Known rows, with every way that one mark hangs from another
[Z_985 Z_31 Z_478 Z_702 [Z_811 Z_66]]: -17	-24	9	-20	-19	18	-27	13	1	-5	3	-14	-7	-4	5	-3	10	-21	61	17	3	-24	35	-38	-9	-22	-25	-7	2	-17	-39	24	1	15	-57	8	12	-1	0	-12	-6	-66	-9	-56	-20	40	6	-52	14	15	49	13	5	-23	28	7	37	-15	-74	-16	-10	33	-2	-45	18	-14	-1
[Z_985 Z_31 [Z_702 Z_478] Z_811]: -21	-14	16	-39	4	43	-9	-7	4	-30	-2	6	19	12	-25	6	-17	4	38	5	-3	11	38	-21	-1	-17	-26	-7	26	-13	-26	44	4	-10	-39	-12	24	7	-3	7	7	-30	-4	-12	2	28	4	-23	7	20	51	-6	-8	-28	24	-5	7	-5	-59	-31	4	-9	-15	-2	19	10	-2
[Z_478 [Z_31 Z_66]]: 18	21	13	11	20	-15	-2	-4	8	-10	-11	-4	8	10	13	-10	-13	-4	-31	1	13	-15	9	13	-8	4	11	-18	-2	2	34	-18	3	0	12	15	-5	-16	-20	3	-9	7	-4	14	15	-28	16	25	-29	8	8	3	19	11	9	0	-22	27	6	-13	-6	-13	-21	5	-28	-12	2
[Z_702 [Z_478 Z_31]]: -7	8	0	-1	15	15	0	-7	24	-24	-8	1	17	0	-25	-18	-15	24	-9	-18	5	29	19	26	-1	6	-2	3	21	14	10	12	21	-11	-4	-12	3	-1	-20	16	-1	33	-10	37	-3	-6	19	-11	-37	16	16	9	5	5	-7	-18	-16	45	-9	-18	28	-35	-30	8	-10	-5	-10
[Z_811 [Z_31 Z_66] Z_478 Z_702]: -7	-25	20	5	-6	-19	-17	-20	-8	11	19	25	-18	41	6	-2	10	0	-10	25	-4	2	-10	-11	10	6	13	41	20	3	16	-1	-33	39	4	5	-10	-11	-24	1	29	-6	17	37	-21	-18	1	-18	11	-10	-17	-16	1	24	-20	6	-7	-19	5	25	-11	-22	1	-4	-10	8	13
[Z_31 [Z_702 Z_478] [Z_811 Z_66]]: 0	11	-23	-10	4	8	22	20	-5	7	4	1	6	-18	7	17	11	-2	28	-30	9	2	-11	1	-17	22	-7	1	-2	18	-31	0	6	-17	18	-6	14	4	29	1	-4	14	-8	-7	-12	29	-13	0	4	-22	2	-15	2	-25	-1	10	15	1	40	18	7	6	23	9	24	15	-8
[Z_31 Z_702 Z_811]: 18	31	-3	-15	8	18	2	-17	0	16	7	-3	4	-38	1	25	-2	1	2	-23	-17	3	9	13	-7	-2	4	-14	-5	2	-2	-11	16	-12	24	17	-5	8	24	5	4	14	25	-10	23	4	3	36	8	-15	1	1	-2	3	-4	26	-6	-7	8	-7	-23	13	10	18	-1	12	-18
[Z_478 [Z_31 Z_66 [Z_811 Z_702]]]: -6	19	0	-5	1	0	-20	-2	-2	11	17	-8	3	7	-8	19	-10	-26	-28	-15	1	2	2	-13	8	32	-2	1	-15	15	17	-12	5	18	8	1	4	-26	-9	19	13	-13	7	-16	0	-33	1	21	1	-11	-15	-33	15	-2	6	-8	-18	13	16	13	0	-6	-13	-12	-28	-20	26
[Z_702 [Z_478 [Z_31 Z_66]]]: -2	17	-1	9	19	-4	7	14	8	-19	-13	-1	18	13	-2	-12	-11	6	-7	-10	23	6	-4	19	-12	22	-4	-7	-1	7	20	-7	-1	-1	9	-11	8	-12	-12	3	1	24	-31	32	4	-11	10	5	-37	3	20	-9	13	-10	8	-18	-10	33	23	-21	19	-33	-23	10	-23	4	6
[Z_985 [Z_31 Z_811] Z_66]: 17	1	10	-11	-5	17	-26	-17	21	0	4	-14	-5	-27	-8	2	-6	-12	10	-18	-17	-18	34	-5	12	-1	8	-42	-22	-10	35	-1	-4	13	-6	24	-2	-30	-5	13	7	-42	2	-25	8	-11	-4	-3	-2	10	34	14	20	-9	2	2	13	9	-21	-7	-18	6	-17	-31	-11	-10	12
[Z_478 [Z_31 Z_66 Z_702]]: 32	40	8	7	15	-8	16	-4	-4	-10	2	2	10	-4	13	3	-13	-8	-17	-12	29	-7	-3	-3	-20	11	7	2	-23	-3	11	-26	9	-14	15	20	-7	5	-4	12	-9	16	0	19	23	-10	23	32	-23	2	-8	3	5	-5	28	1	-23	16	16	-20	12	0	-11	10	-10	12	2
[Z_31 Z_66 Z_702]: 39	30	8	9	15	-15	27	-16	-20	3	-9	10	9	-14	26	10	-7	5	-17	2	22	-10	1	3	-24	-8	14	-4	-6	-8	12	-20	7	-5	28	28	-5	-1	11	-5	-2	19	14	9	25	8	8	24	6	-2	-6	-1	2	1	17	36	-20	-7	16	-7	-20	5	12	28	-10	16	-11
[Z_702 Z_478]: -1	-5	-9	-9	19	4	16	-7	17	-14	-24	12	13	-10	-7	-11	-9	32	3	-9	-7	16	17	32	-4	-6	9	-11	39	11	9	14	7	-8	7	-1	5	-7	-20	-5	5	29	4	30	-1	18	-2	-19	-24	6	26	10	0	14	-20	1	-2	18	0	-11	6	-35	-9	35	-9	-6	-25
[Z_478 Z_31]: 12	7	11	2	18	7	-2	-13	22	-22	-3	-11	9	-7	-9	-10	-23	3	-23	-14	-8	-3	24	15	6	-1	6	-8	10	5	24	-11	20	-3	-2	15	-11	-6	-21	10	-6	8	11	21	9	-14	27	-3	-37	14	11	24	16	30	1	-9	-17	35	-20	-15	5	-13	-27	-3	-20	-31	-11
[Z_811 Z_478 Z_702]: -5	-21	19	1	8	-8	1	-33	15	-2	6	20	-2	-5	-27	7	-4	22	-15	4	-19	4	13	10	15	1	32	29	27	10	11	4	-21	9	-5	-9	7	-9	-17	-7	16	-6	24	13	-27	-3	-1	-25	1	-9	-12	9	0	42	-32	4	-6	-26	-9	3	-15	-28	11	-6	-16	-17	-25
[Z_985 [Z_31 Z_66 Z_811] [Z_702 Z_478]]: -13	1	9	-26	-12	24	-18	23	4	-9	9	-5	21	-2	10	16	1	-13	33	-9	-7	17	4	-15	-2	16	-17	-20	-6	0	-10	22	0	0	-5	2	24	-14	-1	16	6	-20	-16	-17	2	13	-20	9	15	-15	36	-42	5	-39	16	-6	2	3	4	-6	4	-1	-8	-15	4	28	12
[Z_31 [Z_66 [Z_702 Z_478]]]: -7	-9	-16	-13	-2	-18	22	5	-2	8	-36	22	23	9	10	3	-19	11	-7	6	14	21	-13	2	5	-2	-3	3	15	-5	-11	19	-10	-23	1	-6	12	-4	-7	-24	-9	31	-18	7	-1	11	-14	6	2	-7	-1	-22	-25	-22	-6	-8	5	-1	16	-15	12	-21	-11	29	-15	17	10
[Z_31 Z_702 [Z_811 Z_66]]: 22	15	-17	3	6	-5	9	3	-10	18	11	-7	1	-21	19	30	10	-6	7	-26	-3	-11	-5	-7	-18	11	12	-14	-15	15	-11	-20	18	3	12	18	8	-6	19	4	-3	10	17	-25	3	19	-5	11	11	-20	-7	13	5	6	8	26	3	-19	24	18	-10	24	24	10	19	0	-16
[Z_31 Z_811]: -3	8	-5	-7	16	18	-16	-12	11	8	3	-9	-7	-17	2	11	-9	14	-14	-12	-30	-3	18	29	3	-7	20	-38	2	17	16	-3	15	-3	31	17	-3	-22	-6	-1	11	8	20	-16	10	-9	1	7	1	-6	16	3	11	15	-21	27	-7	10	0	0	-24	-8	-2	19	-11	-2	-24
[Z_811 Z_478]: -4	-10	5	-1	6	-3	-13	-19	18	-7	-14	17	3	0	-16	-3	1	35	-9	7	-8	-1	6	18	4	-8	23	-7	11	3	25	4	-16	-12	17	-7	9	-4	-16	-13	10	10	10	26	-8	0	5	-19	-13	7	16	22	7	37	-34	16	2	-9	-5	-18	-22	-28	6	11	0	-10	-36
[Z_985 Z_31 Z_702]: 26	-14	34	-10	2	24	-14	-19	24	-24	0	-11	11	-19	7	1	-14	1	18	0	-18	15	28	-7	5	-22	0	3	24	-13	-1	10	10	-5	-22	25	-1	9	-31	16	2	-23	35	4	9	16	18	-24	1	19	31	25	3	17	29	-11	-10	8	-49	-17	-6	9	-7	-9	-4	-11	-23
[Z_985 Z_702]: 21	-11	16	-1	7	-2	8	-19	9	-11	-8	-2	8	-17	21	11	-15	8	-1	15	-23	7	24	-1	3	-29	8	-6	29	-8	-8	6	19	-10	-3	17	-1	8	-21	8	2	2	22	8	-1	5	21	-8	-3	7	18	26	-1	10	12	3	-21	-15	-44	1	-1	2	9	10	1	-12	-32
[Z_811 Z_66]: 18	-18	1	13	18	-31	7	-9	3	-5	-19	-8	-3	-5	28	0	1	13	-4	-13	-3	-24	7	9	-16	-6	32	-20	19	0	6	-8	5	-1	5	13	-4	-23	-19	0	-6	11	21	-3	-20	18	6	-33	-3	3	10	37	11	36	-4	17	3	11	1	24	-8	6	13	7	2	-33	-18
[Z_66 Z_478 Z_702]: -4	-23	-9	20	-12	2	15	-4	3	2	-15	-2	-6	-19	-19	-21	-13	21	-10	20	-10	16	0	16	9	-39	-15	4	18	-19	-4	24	-4	-12	-23	-18	-18	13	-6	-10	-18	14	-4	-11	10	13	-16	-4	3	11	-14	17	-25	-5	-8	-12	-2	-4	-21	-8	3	10	-4	11	-11	-10	-4

Rows
-4	-8	-10	4	2	-8	-11	-1	9	5	25	-27	-15	-1	-14	15	-3	-33	-20	-29	-12	-7	-2	-18	12	36	12	10	-2	28	-2	-21	11	24	-20	-5	2	-20	-9	26	3	-14	8	-25	-26	-16	7	-20	-6	-18	-22	0	20	23	5	-14	-1	11	4	32	15	6	1	-39	-8	-47	18 -> [Z_478 [Z_31 [Z_811 Z_66 Z_702]]]
5	-25	-1	22	-12	-7	-5	13	-16	11	-5	4	-21	23	21	-35	13	-5	-2	39	1	9	-20	3	1	-31	-22	5	8	-25	2	13	-12	14	-7	-3	-30	10	-8	-7	-1	-1	-11	3	20	-7	-17	-3	17	12	-29	-17	-21	-13	1	-16	5	-1	-9	18	5	18	0	5	-5	15	32 -> [Z_811 [Z_31 [Z_66 Z_478 Z_702]]]
23	-17	-9	-3	6	4	18	13	-5	-3	2	15	-9	13	21	-8	19	0	32	-11	7	15	-20	-7	-17	3	-9	29	27	2	-32	10	11	6	-4	0	-5	15	-3	4	4	20	10	33	-19	32	10	-23	-3	-4	-3	14	2	-7	3	-11	10	10	12	31	33	-5	4	15	23	19	-6 -> [Z_811 [Z_31 [Z_702 Z_478]] Z_66]
-6	-12	-5	23	-17	11	5	15	10	-15	3	-19	-5	-7	-40	-30	-13	11	-22	7	-1	20	3	7	15	-22	-29	19	0	-14	4	18	5	-13	-29	-21	-16	22	-5	5	-19	7	-19	-2	14	-10	-8	-1	-20	20	-22	14	-23	-6	8	-37	-5	19	-30	-20	26	12	-13	-16	-14	-22	11 -> [Z_66 [Z_478 Z_31] Z_702]
-22	-22	-4	5	-17	-20	8	19	14	-16	-15	-11	6	19	-7	-5	6	-16	-11	-4	15	-12	-22	-24	23	16	8	29	-9	4	1	-8	-9	-12	-34	-21	12	15	-8	-17	-24	-7	-11	3	-41	-14	0	-14	-16	8	-23	25	-5	17	-14	-34	24	1	-4	-6	31	12	-9	-25	8	-29	5 -> [Z_811 [Z_66 Z_702] [Z_478 Z_31]]
-14	-21	16	-7	-21	-19	-10	-6	-2	13	-15	18	-14	41	16	-14	9	-5	-1	29	-4	9	-32	-12	21	-15	-7	24	1	-9	9	2	-19	2	5	-1	-12	8	-11	-33	9	0	0	26	-12	-20	-4	6	14	10	-20	-19	-7	4	-17	-5	5	-18	6	4	-11	-3	-6	4	-2	27	14 -> [Z_811 [Z_31 [Z_66 Z_702]] Z_478]
-25	11	-11	-3	-1	-7	-30	0	0	13	-5	9	6	21	8	21	16	13	-12	6	-3	-13	-7	17	2	13	19	-30	-26	8	28	-9	-19	0	37	-1	20	-24	5	-27	17	-2	-14	2	0	-29	-20	21	9	-24	9	-29	11	-6	-26	32	10	-11	42	-1	-43	-17	9	9	1	14	-2 -> [Z_31 Z_66 [Z_811 Z_478]]
9	39	-12	18	-11	12	8	11	-20	16	16	7	-3	-12	-4	1	20	7	3	1	15	-4	-21	10	-12	2	-13	-29	-32	-12	2	-10	-6	8	36	-1	1	0	35	-3	-8	3	-19	-23	32	0	-15	46	24	-17	-17	-27	-7	-34	15	27	-2	-8	35	6	-25	23	23	11	8	19	15 -> [Z_31 [Z_66 Z_478] Z_702 Z_811]
-7	35	-3	-5	-9	-7	0	3	-17	18	3	15	9	5	5	28	21	2	0	-5	13	-8	-12	0	-3	19	4	-10	-38	6	13	-15	-26	-3	40	5	18	14	28	-21	11	-1	-5	-7	14	-18	-12	38	23	-26	-2	-37	-4	-16	-13	30	1	-28	49	-6	-33	-2	28	12	9	39	-11 -> [Z_31 Z_66 Z_702 [Z_811 Z_478]]
14	-2	3	-14	8	22	17	-14	4	-6	4	23	-14	-4	4	-14	6	24	21	-5	-9	31	4	9	-10	-7	-10	25	25	-6	-24	11	19	-3	12	6	-22	22	0	11	5	23	15	44	11	22	21	-13	-5	9	5	0	-8	-7	-9	-11	-10	12	-6	2	19	-12	-9	27	12	35	-11 -> [Z_811 [Z_31 [Z_702 Z_478]]]
-24	-17	8	-22	-2	12	-13	-22	0	-19	1	14	9	9	-15	16	-8	11	11	38	-3	-18	23	-19	13	-28	-3	-1	7	-3	-16	20	-8	-6	-20	-16	17	15	6	-16	16	-33	-5	-2	-16	-3	10	-4	16	8	27	11	-1	-3	-6	15	17	-44	-50	-21	-23	-4	17	-9	22	10	-22 -> [Z_985 Z_702 [Z_811 Z_478]]
-9	-26	8	12	-5	-27	1	0	6	-12	18	-18	-7	22	-21	4	0	-12	-15	-11	3	-7	-14	-25	12	28	23	48	3	19	3	-14	-11	20	-23	-20	11	1	-18	14	-2	-20	-2	15	-47	-14	6	-41	-19	2	-21	21	11	44	-6	-34	2	-4	-5	21	24	-9	10	-44	3	-40	-1 -> [Z_811 Z_66 [Z_478 Z_31] Z_702]
-20	-24	-29	9	-21	-8	0	34	-3	16	6	-19	-10	-13	-6	-3	18	-4	4	6	-11	-3	-24	-1	5	-8	-15	-4	-3	-4	-15	19	-6	-1	-17	-25	2	-3	19	-9	-23	-8	-22	-49	-13	14	-34	-9	19	-7	-29	-12	-15	-7	-8	-4	23	-14	6	26	6	34	22	-18	19	-24	17 -> [Z_31 [Z_811 [Z_66 Z_478 Z_702]]]
-22	-22	-24	-10	5	-7	-1	11	-8	9	4	7	-7	-4	-9	18	2	-9	9	-24	-18	7	-12	-8	2	33	4	6	16	26	-25	11	1	16	-7	-19	15	-27	2	11	16	4	-7	-19	-39	19	-27	-29	12	-20	-7	-22	6	0	-23	-11	14	3	28	46	9	-13	22	-10	10	-17	8 -> [Z_31 [Z_811 Z_66 [Z_702 Z_478]]]
-19	-16	2	-13	1	14	-14	-4	-26	-2	11	18	-22	30	1	-2	29	-14	30	23	17	-32	-8	-26	-4	-5	1	24	-9	-1	-19	-2	-7	21	-5	-10	2	22	18	-9	15	-31	12	8	-17	5	-2	-17	22	6	0	6	13	10	-7	16	35	-31	-8	13	-8	16	23	-7	38	20	-8 -> [Z_985 [Z_811 [Z_31 Z_702] Z_66 Z_478]]
3	9	9	8	3	-16	12	6	7	3	-23	-13	8	5	9	-8	-24	-19	-35	1	17	3	-3	-8	5	-2	-11	0	-10	-9	17	-10	0	-17	-10	13	-3	-2	-9	-12	-13	9	-8	1	4	-22	8	23	-9	10	-14	-3	-9	-5	12	-21	-16	12	-6	-19	21	4	-31	3	-27	-10	23 -> [Z_478 [Z_31 [Z_66 Z_702]]]
10	50	0	1	1	10	2	5	-4	13	18	-17	7	-14	2	21	-7	-23	-19	-25	20	-10	-8	-4	-9	23	-6	-17	-42	-1	17	-27	20	-5	28	20	1	6	24	4	-4	1	-10	-13	29	-29	16	51	-4	-14	-5	-19	11	-23	15	7	-24	14	28	-17	0	8	-5	2	-8	23	13 -> [Z_478 [Z_31 Z_66 Z_702 Z_811]]
10	22	20	3	-7	12	9	-14	18	-13	8	0	7	-7	-26	-3	-2	16	-12	-6	18	4	1	6	0	14	9	27	-12	1	13	-10	3	-8	-1	2	3	31	4	1	-8	4	1	37	7	-15	26	18	-19	3	-5	21	-2	14	-1	-3	-16	-3	-7	-26	7	-10	0	-5	-4	4	-21 -> [Z_811 [Z_478 [Z_31 Z_702]]]
32	12	8	37	-6	11	9	-2	-22	3	21	13	-21	6	19	-25	18	-2	5	23	11	3	-21	6	-16	-25	-17	14	-1	-23	0	-6	-12	22	17	13	-28	21	12	4	4	5	-2	17	32	12	7	14	8	8	-16	-14	-14	-19	19	7	-7	-5	3	6	-3	13	13	11	1	27	11 -> [Z_811 [Z_31 [Z_66 Z_478] Z_702]]
20	44	-2	-7	11	-2	3	-3	-14	21	-2	9	7	-18	22	18	-1	-8	-7	-14	9	-7	-2	5	-18	4	0	-23	-25	8	4	-23	3	-3	35	19	0	1	20	-10	2	2	8	-18	31	-6	2	39	20	-24	-9	-24	5	-23	9	36	-13	-16	33	-2	-24	13	10	18	0	24	-1 -> [Z_31 Z_66 Z_702 Z_811]
6	-8	-10	30	-15	-25	17	12	-14	8	-18	7	1	0	3	-20	-2	4	-20	23	11	6	-9	8	7	-28	-8	-3	-6	-23	3	11	-20	-10	2	-12	-11	-4	3	-21	-15	13	-21	-22	20	6	-15	9	11	3	-19	-10	-25	-15	9	4	1	-14	4	-11	-8	10	1	14	-10	-3	14 -> [Z_31 [Z_66 Z_478 Z_702]]
32	18	-1	34	-7	-4	18	1	-25	-6	7	20	7	-10	4	-5	17	9	0	14	30	-5	-17	12	-25	-11	-8	-12	-3	-18	2	-4	-14	0	22	0	-6	17	19	1	-14	17	-16	3	38	18	-1	20	3	0	-8	7	-8	-16	19	23	-19	-7	12	0	-15	7	25	14	-3	16	0 -> [Z_31 [Z_66 Z_478] Z_702]
-15	-14	-18	-7	-8	-15	5	12	2	29	-7	-18	-6	-11	17	19	0	-18	-6	-11	-21	-7	-12	-5	10	3	1	-12	0	11	-14	1	10	-13	-12	1	11	-12	12	-24	-8	-3	10	-44	-16	8	-18	-7	18	-7	-12	1	3	2	-4	-6	19	-7	20	22	2	22	4	-5	6	-22	14 -> [Z_31 [Z_811 [Z_66 Z_702]]]
-28	-10	-7	-7	-4	-18	-27	15	8	4	7	-2	3	9	-3	14	26	-1	8	-8	-7	-22	-11	7	-1	18	22	-11	-15	16	13	-7	-15	-2	10	-8	24	-14	7	-11	5	-8	-1	-17	-25	-4	-21	-11	7	-11	8	-1	21	20	-29	14	23	-8	24	17	-27	-4	24	-2	19	-11	-14 -> [Z_31 [Z_811 Z_66 Z_478]]
-10	-51	-17	-9	5	-7	7	15	4	-3	-16	7	-18	23	29	-22	11	-1	24	5	-9	23	-21	-12	3	-7	-16	29	35	-2	-31	27	12	1	-29	-12	-11	7	-12	-5	-5	19	0	19	-29	18	-10	-39	-1	10	-9	5	-10	-3	-10	-36	30	5	-1	21	40	0	-7	0	12	8	5 -> [Z_811 Z_31 [Z_66 [Z_702 Z_478]]]
-21	27	-11	-9	2	-3	-12	19	7	17	-8	-28	5	3	5	11	-17	-29	-22	-12	1	-2	-11	-6	19	10	-22	-15	-23	1	7	-14	7	-10	-4	-5	-3	-8	13	-14	-6	1	-10	-27	14	-37	-4	43	3	-8	-14	-30	0	-18	5	-13	-8	11	22	-19	8	9	-28	-8	-21	3	25 -> [Z_478 [Z_31 [Z_66 Z_702] Z_811]]
15	-23	11	17	-6	-9	-4	-6	-2	-2	14	12	-20	16	22	-10	34	-2	22	9	6	-8	-25	-10	-7	2	20	39	6	-2	-14	-5	-6	15	4	4	-12	25	2	2	8	-6	17	33	-23	13	11	-24	2	7	-18	20	-1	21	-5	3	15	-20	12	32	5	8	23	-4	29	13	-17 -> [Z_811 [Z_31 Z_702] Z_66 Z_478]
-1	-25	11	-4	12	10	-19	-39	4	5	-2	10	-31	11	6	-13	-2	-15	8	27	-3	-32	30	-6	11	-38	-5	-18	-1	-18	-1	9	4	31	-21	10	-35	-15	-3	-6	23	-39	1	-2	-5	-20	11	-17	2	26	40	26	14	-5	-9	0	27	-7	-55	1	-12	0	-14	-8	8	13	2 -> [Z_985 Z_66 [Z_811 Z_31]]
-35	-17	-35	-18	-6	-5	6	33	2	15	-16	-9	-1	-2	-1	15	3	-10	8	-21	-10	15	-13	-11	11	16	-13	-2	12	14	-30	23	2	-27	-13	-27	26	-5	24	-19	-10	9	-13	-28	-25	15	-25	-12	15	-20	-6	-20	-13	-25	-14	-8	29	0	33	9	24	3	4	9	19	1	6 -> [Z_31 [Z_811 [Z_66 [Z_702 Z_478]]]]
-20	-2	-6	20	-12	29	-17	3	3	4	38	-20	-17	-7	-47	-11	-6	-3	-19	-11	-22	17	8	12	16	11	-22	11	2	7	1	10	0	24	-15	-16	-13	1	-2	34	2	-16	-12	-12	3	-12	-12	8	1	-12	-27	-14	-5	-3	0	-20	-16	19	-17	11	10	-1	2	-30	-13	-29	25 -> [Z_66 [Z_478 [Z_31 [Z_811 Z_702]]]]
24	20	3	34	-1	21	19	1	1	-22	19	-12	-2	-18	-34	-20	-5	17	-1	1	14	11	9	13	-4	-13	-15	10	-11	-14	0	3	7	-11	-1	-9	-23	35	8	26	-22	1	-7	18	27	1	16	14	-19	12	-22	20	-13	-5	23	-9	-30	17	-20	-17	12	1	-7	-13	1	-2	1 -> [Z_66 [Z_478 [Z_31 Z_702]]]
